Each row was made from one small tree. The marks that hang from a mark follow it in brackets, in the order of their numbers. Every link used is in the known rows. Write each row's tree.
Known rows
k_416{k_119{k_752{k_650 k_796}}}: [ 2.105 -1.431 -2.311  0.246 -4.988 -0.964  1.486  1.786 -1.900  1.008
  4.918  0.138  1.214  0.591 -0.616 -2.024  0.545  1.429  0.726  0.370
 -1.059 -0.366 -3.750 -3.735 -0.059 -3.756  0.999  2.211  1.029  1.867
 -3.211 -1.851]
k_546{k_650{k_752{k_119{k_559{k_515 k_585}}}}}: [ 5.110 -0.906  1.489 -0.153  0.883  1.960 -1.483  1.081 -2.417  0.120
  2.633  2.377  2.879  1.154  2.626 -2.133  2.372 -1.345  3.229  1.123
 -2.749 -0.818 -2.011 -0.164 -3.572 -2.528 -0.480  0.544  1.934  2.721
 -0.752  0.318]
k_650{k_752{k_119{k_559{k_585}} k_796}}: [ 4.320 -0.984  0.621 -1.097 -1.788  0.851  0.558  2.648 -3.347  1.511
  4.831  0.609  1.638  0.049 -0.281 -1.071  0.524  0.892  0.114  1.565
 -2.765 -0.527 -1.704 -0.628 -2.956 -2.395  0.167  1.349 -0.515  1.514
 -1.981 -0.391]
k_559{k_119}: [ 4.839  0.058 -1.197 -1.647  0.339  0.248 -1.115  3.905 -2.818  3.045
  4.119  0.658  1.217  1.260 -0.503 -3.017  1.256  2.687 -1.853 -0.984
 -0.437  0.667 -2.259  0.684  0.470 -2.083  0.731  0.656 -0.428  4.494
  0.378 -1.177]
k_416{k_119{k_559{k_515} k_752}}: [ 3.951 -0.635  1.030 -1.547 -2.890 -0.067 -1.419  2.118 -1.519  0.020
  3.589  1.923  2.612  1.572 -0.644 -0.759 -0.244  2.881  1.473  0.032
 -1.698  0.022 -2.377 -2.228 -0.416 -4.353  0.433  1.359 -0.662  1.659
 -1.587  0.228]
k_515{k_559}: [ 5.574 -0.953 -0.191 -4.725 -3.333  0.249 -1.782  3.858 -2.901 -0.389
  4.849  0.701  2.733  1.100 -0.126 -2.143  1.614  3.894 -1.796 -2.219
 -4.063  0.919 -1.504 -0.214  1.409 -4.134  0.452  2.090 -2.285  4.187
 -2.179 -0.949]
k_416{k_119}: [ 4.150 -0.484 -0.781 -2.305 -2.465 -0.363 -0.598  3.061 -2.437  1.781
  4.667  0.337  1.575  0.311  0.257 -1.878  1.428  3.505  0.467 -1.287
 -0.519  1.445 -2.869  0.000  1.728 -2.586  0.802  1.344 -1.397  3.213
 -2.021 -2.036]
k_559{k_119{k_752{k_650 k_796}} k_515 k_585}: [ 4.149  0.067 -1.340  3.303 -0.743  0.408  0.377  2.822 -1.698  0.867
  3.982  1.530  1.883  2.695 -1.137 -0.788  0.288  1.538  0.910  1.309
 -2.054 -1.304 -3.695 -1.573 -1.672 -4.458  0.377  1.267 -0.993  1.245
  0.391  1.190]
k_546{k_650{k_752{k_119 k_796}}}: [ 3.549 -2.182 -1.079 -2.766  0.693  0.555  0.317  0.909 -2.601  1.794
  3.576  0.511  1.877  0.284  1.476 -3.123  1.622 -2.236 -1.344  1.845
 -3.400  0.321 -2.432 -2.900 -0.838 -0.570  0.073  1.781  4.006  5.240
 -0.813 -2.580]
k_559{k_119{k_752} k_515 k_585}: [ 6.043  1.050  0.328  1.024  0.654  1.133 -1.167  3.636 -1.705  1.554
  4.244  2.168  2.097  2.863 -0.663  0.433  0.730  3.243  1.738  0.353
 -1.063 -0.340 -2.738  0.960 -0.766 -3.056  0.195  0.690 -2.027  1.543
  1.422  1.256]
k_119{k_559{k_515 k_585} k_752{k_650}}: [ 4.872 -0.196  0.223  2.033 -3.945  1.063 -1.485  2.780 -1.855 -1.101
  5.010  2.332  2.587  1.526 -0.156 -2.978  1.889  1.110  5.143 -1.371
 -2.643 -2.091 -2.636 -0.737 -2.973 -5.226  0.621  0.674 -4.248  0.025
 -3.349  2.133]
k_796{k_546 k_752{k_119{k_559{k_515 k_585}}}}: [ 4.688  0.940  1.639 -3.303  2.871  1.240 -0.496  3.709 -3.080  0.942
  1.499  2.193  3.422  2.747  0.882 -0.698 -0.282  2.550  0.214  1.395
 -4.916 -0.660 -1.990  0.230 -3.933 -1.742 -0.312  3.668 -5.063 -0.026
 -0.376  2.483]
k_796{k_546 k_752{k_119{k_559} k_650}}: [ 2.348 -0.504 -1.532 -3.426  0.778  0.159  0.705  2.732 -3.823  1.931
  1.272  1.107  1.925  1.456  1.361 -4.691  0.923  0.555 -0.822  0.154
 -3.604 -1.098 -1.873 -2.212 -5.082 -1.132  0.312  3.009 -1.802  1.261
 -2.852  0.725]
k_119{k_559{k_585} k_752{k_650 k_796}}: [ 3.847 -1.403 -1.147  0.609 -6.083  0.184  0.276  3.004 -2.610  0.313
  6.153  0.870  1.430  0.425 -1.193 -3.312  1.526  0.624  2.834 -0.884
 -2.618 -2.311 -3.010 -2.284 -3.387 -5.739  0.668  1.802 -3.382  0.759
 -5.125  0.676]
k_515{k_559{k_119{k_752{k_650 k_796}} k_585}}: [ 4.097 -1.104 -1.661 -0.223 -3.779  0.024  1.172  3.175 -2.993  0.561
  4.326  0.548  1.755  2.171 -0.788 -0.643  1.281  3.244 -0.984  0.604
 -2.104 -1.376 -2.673 -2.262 -3.132 -6.359 -0.277  2.072  0.131  1.605
 -1.499  0.293]
k_119{k_559{k_585} k_752{k_796}}: [ 4.901 -0.808  0.597 -2.104 -5.292  0.472 -0.369  3.792 -2.544  0.807
  6.745  1.070  1.791  0.441 -2.046 -1.712  0.647  1.619  1.234 -0.427
 -2.947 -1.258 -2.718 -1.549 -2.098 -5.016  0.568  2.262 -4.012  1.275
 -4.091  0.741]
k_585{k_559{k_119}}: [ 4.580  0.238 -2.043 -3.110 -0.288  0.096 -0.993  3.594 -3.706  2.518
  2.833  0.621  2.003  0.719  0.094 -2.371  0.409  4.037 -3.994 -0.382
 -0.998  0.191 -1.466  0.569  0.196 -3.622 -0.154  0.134 -2.574  4.257
 -0.243 -0.297]
k_752{k_119 k_650}: [ 3.090 -1.309 -1.546  0.105 -1.312  0.146  0.334  2.901 -2.252  1.216
  4.471  0.836  0.861  1.009  1.863 -4.275  1.940  1.498 -0.309 -1.553
 -0.563  0.304 -2.332 -0.853 -0.676 -1.582  1.244  0.871 -1.316  2.996
 -1.768 -1.562]
k_585{k_559{k_119{k_752{k_796}} k_515}}: [ 4.226  0.039 -1.115 -1.941  0.575  0.073 -0.461  2.915 -2.361  0.922
  2.600  1.563  2.942  2.144 -1.700  0.072 -2.228  3.466 -4.966  2.233
 -3.581 -0.202 -2.077 -2.650  0.628 -4.284 -0.145  1.458 -1.413  3.311
  1.241  1.298]
k_650{k_752{k_119{k_559{k_515}} k_796{k_546}}}: [ 3.930 -0.092  0.785 -3.487  2.222  0.316 -0.692  2.453 -2.996  0.226
  0.375  0.987  2.799  1.780 -0.388 -0.856 -2.007  0.924 -2.471  2.824
 -5.796 -0.646 -1.611 -3.247 -0.734 -0.972 -0.009  2.641 -1.278  2.835
  0.118  0.502]

Which tree is each row?
[ 4.556  0.206 -2.174  2.557 -2.395  0.676  0.519  3.312 -2.594  2.294
  5.002  1.134  0.880  1.706  0.119 -2.419  2.870  1.821  3.172 -1.012
  1.031 -1.436 -3.026  0.224 -3.193 -3.383  0.410  0.311 -1.246  1.226
 -1.731  0.160]	k_559{k_119{k_752{k_650}} k_585}
[ 3.156  0.143 -0.905 -1.826  0.011  0.679  0.904  3.145 -4.056  1.799
  2.001  1.187  2.046  1.689  1.749 -3.262  1.735  1.075  1.469 -0.067
 -2.822 -1.834 -2.237 -0.315 -6.403 -2.030  0.063  3.203 -3.949 -0.698
 -3.300  1.508]	k_796{k_546 k_752{k_119{k_559{k_585}} k_650}}
[ 2.447 -1.862 -1.767 -0.151 -1.286 -0.413  1.068  2.800 -2.099  1.366
  4.880  0.232  0.981  0.837  0.628 -3.637  0.144  1.006 -2.807 -0.157
 -2.121  0.374 -2.873 -2.544 -0.279 -2.525  1.228  1.867 -0.810  3.396
 -1.467 -1.657]	k_752{k_119 k_650 k_796}
[ 5.251 -0.212  2.213  0.014  0.201  1.211 -1.431  3.436 -1.929  0.145
  4.148  2.080  2.318  1.893  1.012 -0.805  0.088  3.052  0.344 -0.427
 -1.913  0.024 -1.985  0.955 -1.764 -3.589  0.354  1.058 -4.050  1.138
 -0.222  1.162]	k_752{k_119{k_559{k_515 k_585}}}
[ 3.069 -1.043 -0.545  0.325 -1.853  1.011  0.998  2.721 -3.382  1.887
  4.602  1.739  1.680  1.072  1.386 -4.162  2.428  0.952  2.131 -0.239
 -1.673 -0.683 -2.066  0.078 -5.965 -2.996  0.539  1.686 -1.932 -0.253
 -3.240  1.075]	k_796{k_752{k_119{k_559{k_585}} k_650}}
[ 4.833  0.528  1.473 -1.945  2.065  0.788 -0.486  3.011 -3.194 -0.027
  1.346  1.052  3.108  1.787  0.140  0.518 -1.216  1.510 -0.586  2.854
 -5.479 -1.288 -2.128 -1.276 -2.085 -1.694 -0.295  2.623 -2.855  1.273
 -0.361  1.298]	k_650{k_752{k_119{k_559{k_515 k_585}} k_796{k_546}}}
[ 5.236 -0.062  0.764 -3.776 -0.181  0.709 -1.542  2.629 -2.331 -0.717
  2.014  1.480  3.341  1.742  0.125 -0.901  0.167 -0.332  1.199  0.836
 -5.314 -2.748 -3.689 -2.905 -2.999 -4.830 -0.457  3.775 -3.832  2.052
 -2.663  1.860]	k_119{k_559{k_515 k_585} k_752{k_796{k_546{k_650}}}}
[ 4.968  0.726 -0.841 -2.363  0.333  0.510 -1.244  2.701 -2.406  1.046
  2.424  2.113  2.789  2.223 -0.589 -0.732 -0.710  3.907 -2.784  1.131
 -2.046 -0.194 -1.557 -0.927  0.362 -3.695 -0.212  0.267 -2.083  2.759
  0.990  1.315]	k_585{k_559{k_119{k_752} k_515}}
[ 4.662 -0.995  2.144 -0.176  0.157  0.713 -0.591  3.461 -1.901 -0.054
  4.320  1.466  2.148  1.742 -0.113 -0.321 -1.736  2.484 -2.170  0.921
 -3.330 -0.022 -2.662 -0.780 -1.296 -4.535  0.341  1.941 -3.751  1.620
 -0.089  0.965]	k_752{k_119{k_559{k_515 k_585}} k_796}
[ 3.708  0.042 -2.479  0.883 -0.488  0.448 -0.710  2.192 -2.461  0.247
  2.049  2.011  2.659  2.277  0.151 -2.116  0.266  2.567 -1.201  0.591
 -1.644 -1.110 -1.901 -1.772 -1.227 -4.409 -0.093 -0.037 -1.245  2.505
  0.177  1.488]	k_585{k_559{k_119{k_752{k_650}} k_515}}
[ 3.096 -1.895 -0.302  1.212 -2.744  0.209  1.071  3.075 -2.833  0.790
  5.054  0.585  0.862  0.506  0.852 -2.760  0.507  1.325 -0.479 -0.415
 -1.583 -1.244 -2.937 -1.422 -3.271 -4.932  0.579  1.648 -2.233  0.861
 -3.045  0.041]	k_752{k_119{k_559{k_585}} k_650 k_796}
[ 4.716 -0.534  1.736  0.229  0.225  1.155 -0.262  2.254 -2.504 -0.011
  3.820  1.512  2.741  1.305 -0.244 -0.362 -0.804  0.901  0.111  2.536
 -4.431 -0.222 -1.840 -0.906 -1.951 -2.692  0.137  1.325 -0.883  1.521
 -0.044  0.837]	k_650{k_752{k_119{k_559{k_515 k_585}} k_796}}
[ 3.391 -0.761 -0.835  1.036 -5.845  0.064  0.582  2.262 -2.575  0.777
  5.186  1.020  1.157  0.396  0.688 -2.204  2.445  1.961  5.405 -1.353
  0.939 -1.622 -3.182 -1.038 -3.880 -5.492  0.332  0.987 -1.193 -0.545
 -5.024 -0.085]	k_416{k_119{k_559{k_585} k_752{k_650}}}
[ 2.997  0.773 -2.907 -1.789  1.066 -0.375  0.187  2.769 -3.281  0.275
 -0.417  0.775  3.251  2.738 -0.620 -0.927 -2.009  2.845 -4.133  2.137
 -4.118 -2.088 -2.697 -3.755 -0.926 -4.019 -0.336  2.281 -3.329  2.277
  0.070  1.823]	k_585{k_559{k_119{k_752{k_650 k_796{k_546}}} k_515}}
[ 5.572  1.616 -0.066 -1.352  2.201  0.373 -0.414  4.163 -2.350  1.617
  1.930  1.112  2.512  3.252 -1.573  1.588 -1.387  3.079 -1.251  1.929
 -3.487 -1.243 -3.631 -1.304 -0.807 -2.971 -0.083  3.152 -3.767  1.438
  1.373  1.598]	k_559{k_119{k_752{k_796{k_546}}} k_515 k_585}
[ 2.828 -1.597 -0.114 -3.292 -4.905 -0.885  0.315  2.236 -2.278  1.417
  4.946  0.450  1.330  0.323 -1.739 -1.413 -0.939  2.038 -0.793  0.602
 -1.505 -0.158 -2.807 -3.751 -0.741 -4.850  0.398  2.368  0.521  2.200
 -3.302 -1.019]	k_416{k_119{k_559 k_752{k_796}}}
[ 4.478  1.260 -1.681  1.255  1.088  0.179  0.296  3.611 -2.462  0.846
  1.439  1.006  2.577  3.149 -0.817 -0.349 -0.494  2.095  0.242  1.663
 -2.974 -2.395 -3.930 -1.851 -2.004 -3.376  0.136  2.794 -3.641  0.728
  0.324  1.722]	k_559{k_119{k_752{k_650 k_796{k_546}}} k_515 k_585}
[ 5.158  0.166 -1.937 -4.916  0.580  0.682 -1.806  2.298 -3.599  1.558
  1.659  0.449  2.854  0.244  1.696 -3.948  3.647 -1.477  2.412 -0.380
 -4.206 -1.169 -2.349 -1.090 -0.770  0.314 -0.231  2.200 -0.405  4.948
 -2.617 -1.498]	k_796{k_546{k_650{k_752}}}
[ 3.568 -2.139  0.669 -2.146  1.348  0.989 -0.840  0.346 -2.285  0.206
  2.188  1.603  2.835  1.112  1.138 -2.609 -0.053 -2.379 -1.331  2.744
 -4.915 -0.450 -2.201 -3.852 -1.845 -2.486 -0.267  1.460  3.731  4.877
 -0.121 -0.549]	k_546{k_650{k_752{k_119{k_559{k_515}} k_796}}}
[ 4.845  0.536 -1.121  3.334 -0.679  1.000 -0.294  2.891 -1.765  0.875
  4.033  2.058  1.953  2.883  0.126 -1.701  1.863  2.041  3.347 -0.074
 -0.476 -1.226 -3.189  0.111 -2.306 -3.821  0.421  0.213 -1.324  0.751
  0.319  1.320]	k_559{k_119{k_752{k_650}} k_515 k_585}
[ 5.292  0.139  1.102 -2.354  2.743  1.589 -1.527  1.771 -3.193 -0.012
  0.318  1.879  3.352  1.660  3.138 -0.987  1.832 -1.035  2.127  1.562
 -3.818 -1.948 -2.121 -0.430 -4.113 -1.646 -0.826  1.965 -0.746  2.259
 -0.962  0.955]	k_796{k_546{k_650{k_752{k_119{k_559{k_515 k_585}}}}}}
[ 3.889  0.829 -2.608  0.027 -1.193 -0.219  1.264  3.975 -3.237  2.175
  2.401 -0.037  1.138  2.173 -0.528 -1.025  0.693  2.010  0.132  0.734
 -1.738 -2.427 -3.741 -1.764 -3.101 -3.123  0.072  2.712 -2.536  0.902
 -1.498  0.571]	k_559{k_119{k_752{k_650 k_796{k_546}}} k_585}
[ 4.473 -0.285 -0.277 -1.008  0.445 -0.025 -0.664  2.897 -1.469  1.575
  3.579  1.366  2.006  2.783 -2.355 -0.723 -1.457  2.246 -2.748  1.846
 -3.112  0.310 -2.850 -2.437  0.871 -3.096  0.536  1.653  0.477  3.728
  2.112  0.309]	k_559{k_119{k_752{k_796}} k_515}
[ 5.292  0.059  1.899  0.479  0.143  1.707 -1.204  2.406 -2.516  0.201
  3.514  2.196  2.597  1.440  0.852 -0.828  0.924  1.496  2.532  1.123
 -2.772 -0.231 -1.359  0.710 -2.185 -1.919  0.071  0.280 -0.827  1.298
 -0.366  0.841]	k_650{k_752{k_119{k_559{k_515 k_585}}}}
[ 2.269 -1.196 -1.194 -2.837 -0.812 -0.761  0.537  3.240 -3.387  1.093
  1.736 -0.222  1.182  1.155  0.738 -3.453 -0.924  1.120 -3.816 -0.029
 -3.111 -1.542 -2.763 -3.852 -2.366 -3.006  0.461  3.092 -2.893  2.512
 -2.870 -0.479]	k_752{k_119{k_559} k_650 k_796{k_546}}
[ 3.269 -1.821 -0.191 -6.000  0.924 -0.411 -0.377  2.355 -3.327  1.480
  1.243  0.081  1.743  0.959  1.875 -2.918 -0.395 -0.209 -4.563  0.574
 -3.681 -1.245 -2.945 -3.883 -2.618 -2.838 -0.380  3.561 -0.604  4.448
 -2.026 -1.085]	k_752{k_119{k_559} k_796{k_546{k_650}}}
[ 3.532 -0.450 -0.028 -4.863  0.425 -0.133  0.005  2.762 -3.878  1.853
  1.529 -0.017  1.969  0.804 -0.273 -1.784 -0.842  0.584 -2.840  1.996
 -4.749 -0.715 -1.520 -3.027 -1.895 -0.585  0.004  2.728 -0.313  3.104
 -2.018 -0.818]	k_650{k_752{k_119{k_559} k_796{k_546}}}
[ 4.613 -0.191  2.023 -0.989  1.235  1.528 -0.561  2.995 -2.462  0.927
  3.825  2.772  3.172  2.287  0.472 -1.448  0.207  2.061  0.912  1.044
 -3.689  0.509 -1.811  0.808 -3.533 -2.756  0.221  2.128 -2.566  0.352
 -0.356  2.166]	k_796{k_752{k_119{k_559{k_515 k_585}}}}
[ 2.904 -0.680 -1.955 -3.197 -4.145 -0.578 -0.004  3.229 -3.205  0.543
  2.785  0.043  1.799  1.017 -1.178 -3.936  0.119  0.411 -0.072 -0.467
 -4.193 -2.661 -2.881 -4.589 -2.334 -3.915  0.618  3.238 -3.543  2.068
 -4.602  0.443]	k_119{k_559 k_752{k_650 k_796{k_546}}}
[ 2.817 -1.573 -0.854 -6.161 -2.147 -0.960 -0.086  1.477 -3.032  1.311
  1.453  0.045  1.960  0.675  0.630 -1.558  0.217 -0.234 -0.733  1.028
 -2.359 -1.887 -3.701 -5.050 -2.674 -4.282 -0.465  4.010  1.021  3.066
 -3.898 -1.086]	k_416{k_119{k_559 k_752{k_796{k_546{k_650}}}}}
[ 4.561  0.189  0.471 -3.512  0.133  0.417  0.438  3.359 -4.103  1.524
  2.536  0.251  2.093  0.610  0.171 -0.322 -0.144  1.274 -0.493  1.918
 -3.854 -1.429 -1.945 -0.987 -3.090 -1.397 -0.226  2.817 -2.549  1.253
 -2.190 -0.023]	k_650{k_752{k_119{k_559{k_585}} k_796{k_546}}}
[ 6.083 -0.093 -0.051 -2.302 -1.538  0.632 -0.940  4.389 -3.451  1.161
  4.175  0.793  2.122  1.861  0.157 -0.235  1.820  5.032 -1.329 -1.130
 -1.625  0.169 -1.851  1.569 -1.134 -4.951 -0.318  1.234 -1.243  2.926
 -0.137 -0.107]	k_515{k_559{k_119 k_585}}
[ 4.835 -0.709  0.982 -2.335 -2.734  0.671 -2.368  2.886 -1.648 -0.400
  4.502  2.235  2.659  1.572 -1.448 -2.655  0.227  1.662  1.393 -0.791
 -3.447 -0.372 -1.881 -1.735 -0.235 -3.702  0.649  1.189 -2.746  2.510
 -1.988  1.231]	k_119{k_559{k_515} k_752}
[ 4.253 -1.370  1.252 -1.521 -1.675  0.327  0.360  3.642 -2.880  1.603
  5.426  0.615  1.050  0.614  0.001 -1.159 -0.637  2.559 -2.098 -0.139
 -1.971 -0.138 -2.527 -0.665 -2.305 -4.164  0.373  2.018 -3.122  1.695
 -2.010 -0.204]	k_752{k_119{k_559{k_585}} k_796}
[ 2.547 -2.075  0.072  0.666 -0.756 -0.094 -0.041  2.165 -1.746 -0.380
  3.176  1.364  1.984  1.727  0.322 -3.289 -1.406  1.004 -2.759  0.469
 -3.739 -0.256 -2.687 -3.671 -0.888 -4.383  0.856  1.572 -1.256  2.842
 -0.795  0.336]	k_752{k_119{k_559{k_515}} k_650 k_796}
